Every row comes from one small tree of marks. Brackets hold a mark, then the marks that hang from it, in the order of their numbers. Every link used is in the known rows. Which tree was each row made from?
In the rows, 128 means zero.
Known rows:
(Q_772 (Q_322 Q_282 Q_486)): [166 145 116 123 112 127 121 141 123  96 143 150 155  96 157 143 109  89
 140 147]
(Q_262 (Q_322 (Q_282 Q_806) Q_772) Q_726): [178 118 125 131 171 137 156 138 150  50 120  88 149 131 199  81 144 129
 103 131]
(Q_806 (Q_282 (Q_322 (Q_262 Q_726) Q_486 Q_772))): [169 132 156 108 132 122 127 167 163  91 158 135 168 115 157 154 131 121
  95  89]
(Q_726 (Q_262 (Q_322 Q_282 Q_772)) Q_486): [203  93 147 119 138 159 195 162 141  42 155 127 130 125 170 120 151 104
  63 121]
(Q_806 (Q_282 (Q_322 (Q_262 Q_726)))): [146 118 136 137 145 122 126 169 165 111 150 125 158  99 134 132 133 141
 127 103]
(Q_322 Q_772): [136 138 146  96 111 112 120 132 136 111 125 129 144 161 159 127 123 138
  80 108]
(Q_322 Q_262 Q_282): [152 133 115 146 128 134 140 119 121  96 152 105 146  69 132 137 133  77
 163 111]
(Q_322 Q_262 (Q_282 Q_806) Q_486 Q_772): [191 151 141 113 139 114 118 126 126  78 159 101 184  95 172 176 130  75
 106  88]
(Q_806 Q_282): [146 127 133 146 146  93  96 153 158 126 141 114 152 139 147 122 141 161
 133 124]
(Q_262 Q_322 Q_726): [158 109 127 127 146 178 181 127 132  66 120 125 107 136 159  95 157 105
 121 151]
(Q_262 (Q_322 Q_282 Q_486 Q_772)): [214 131 130 121 117 156 158 124 122  71 150 128 142 148 179 135 151  99
  90 136]
(Q_322 (Q_262 Q_726) (Q_282 Q_806) Q_486 Q_772): [178 150 149 105 162 121 135 127 137  43 148  90 174  76 189 155 125  53
 119  83]
(Q_894 (Q_322 Q_262 (Q_282 Q_806) Q_486 Q_772)): [211 144 115 104 127 136 140 135 130  75 162 126 209 122 179 145 150  85
 109 146]
(Q_262 Q_322): [175 109 118 138 117 169 160 125 117 111 135 140 118 160 137 121 163 131
 105 156]
(Q_262 (Q_322 Q_282) Q_726): [169 113 115 147 160 165 179 128 138  53 126 102 118 104 171  79 147  98
 147 148]
(Q_726 (Q_262 Q_322) Q_486): [188  84 146 124 137 179 201 159 131  65 153 146 111 130 140 133 161 102
  72 136]
(Q_262 (Q_322 Q_772) (Q_726 Q_486)): [177 105 159  87 144 171 202 141 145  28 130 127 113 159 182 104 156 105
  67 133]
(Q_806 (Q_282 (Q_322 Q_262 Q_772))): [160 124 143 122 119 108 112 170 163 123 155 134 175 132 143 144 133 161
  88  94]
(Q_772 (Q_322 (Q_262 Q_726) (Q_282 Q_806))): [144 133 111 133 142 123 123 147 134  79 132 121 169  74 160 121 116  94
 149 132]
(Q_806 (Q_282 Q_322)): [149 118 129 146 142 104 107 174 168 142 147 129 162 124 131 127 125 181
 117 115]

Which tree is each row?
[140 121 140 108 150 130 133 161 152 111 132 121 177 108 141 143 115 147
  73  85]
(Q_282 (Q_322 (Q_262 Q_726) Q_772) Q_806)
[160 117 159 107 141 116 139 178 174  83 157 127 165 119 153 137 132 142
  86  89]
(Q_806 (Q_282 (Q_322 (Q_262 (Q_726 Q_486)) Q_772)))
[166 142 121 122 139 135 128 142 125  67 144 132 168  67 164 152 118  60
 147 130]
(Q_772 (Q_322 (Q_262 Q_726) (Q_282 Q_806) Q_486))
[155 118 131 142 130 118 116 167 158 134 158 133 165 112 124 145 136 154
 118 106]
(Q_806 (Q_282 (Q_322 Q_262)))
[206 112 131 138 141 149 153 150 131  74 147 124 153 125 177 134 148 105
  76 121]
(Q_726 (Q_262 (Q_322 (Q_282 Q_806) Q_486 Q_772)))
[194 119 121 145 183 161 168 130 136  52 135  98 135  98 178 112 149  87
 140 145]
(Q_262 (Q_322 (Q_282 Q_806) Q_486) Q_726)
[177 142 115 128 122 129 114 140 116  95 153 141 175  82 150 169 121  78
 136 134]
(Q_772 (Q_322 Q_262 (Q_282 Q_806) Q_486))
[180 145 128 133 125 148 147 113 111  81 167 118 145  60 137 174 134  37
 160 108]
(Q_322 Q_262 Q_282 Q_486)
[166 125 138 137 141 114 111 170 161 133 157 137 161 119 134 151 126 154
 115 113]
(Q_806 (Q_282 (Q_322 Q_486)))
[189 106 123 146 142 140 149 154 137  83 138 115 153 131 173 110 146 132
  78 122]
(Q_726 (Q_262 (Q_322 (Q_282 Q_806) Q_772)))
[138 125 138  94 110 155 159 145 125  66 137 159 135 102 144 141 127  74
 118 135]
(Q_772 (Q_322 (Q_262 (Q_726 Q_486))))
[144 118 157  82 120 156 177 157 147  79 145 144 145 104 137 144 116 106
  72  85]
(Q_282 (Q_322 (Q_262 (Q_726 Q_486)) Q_772))
[207 147 120  93 103 150 157 127 125  64 165 140 191 120 176 142 149  63
 115 146]
(Q_894 (Q_322 Q_262 Q_282 Q_486 Q_772))
[197  86 136 138 149 169 200 160 137  53 158 127 120 104 150 121 153  97
  93 133]
(Q_726 (Q_262 (Q_322 Q_282)) Q_486)
[181 151 138 119 158  93 103 136 142  92 143  96 180 114 183 148 114 117
 104 102]
(Q_322 (Q_282 Q_806) Q_486 Q_772)
[161 129 150 105 174 111 149 143 153  36 143  78 170  82 183 126 126  89
 109  84]
(Q_322 (Q_262 (Q_726 Q_486)) (Q_282 Q_806) Q_772)
[193 138 102 123 130 146 152 133 131  90 153 134 174 109 161 121 140  88
 151 173]
(Q_894 (Q_322 Q_282 Q_486))
[197 146 126  87 121 156 171 129 134  36 156 132 183 105 189 125 145  46
 126 143]
(Q_894 (Q_322 (Q_262 Q_726) Q_282 Q_486 Q_772))
[188 143 130  79 102 146 148 135 131  89 145 159 176 168 173 136 146 103
  87 160]
(Q_894 (Q_322 Q_486 Q_772))
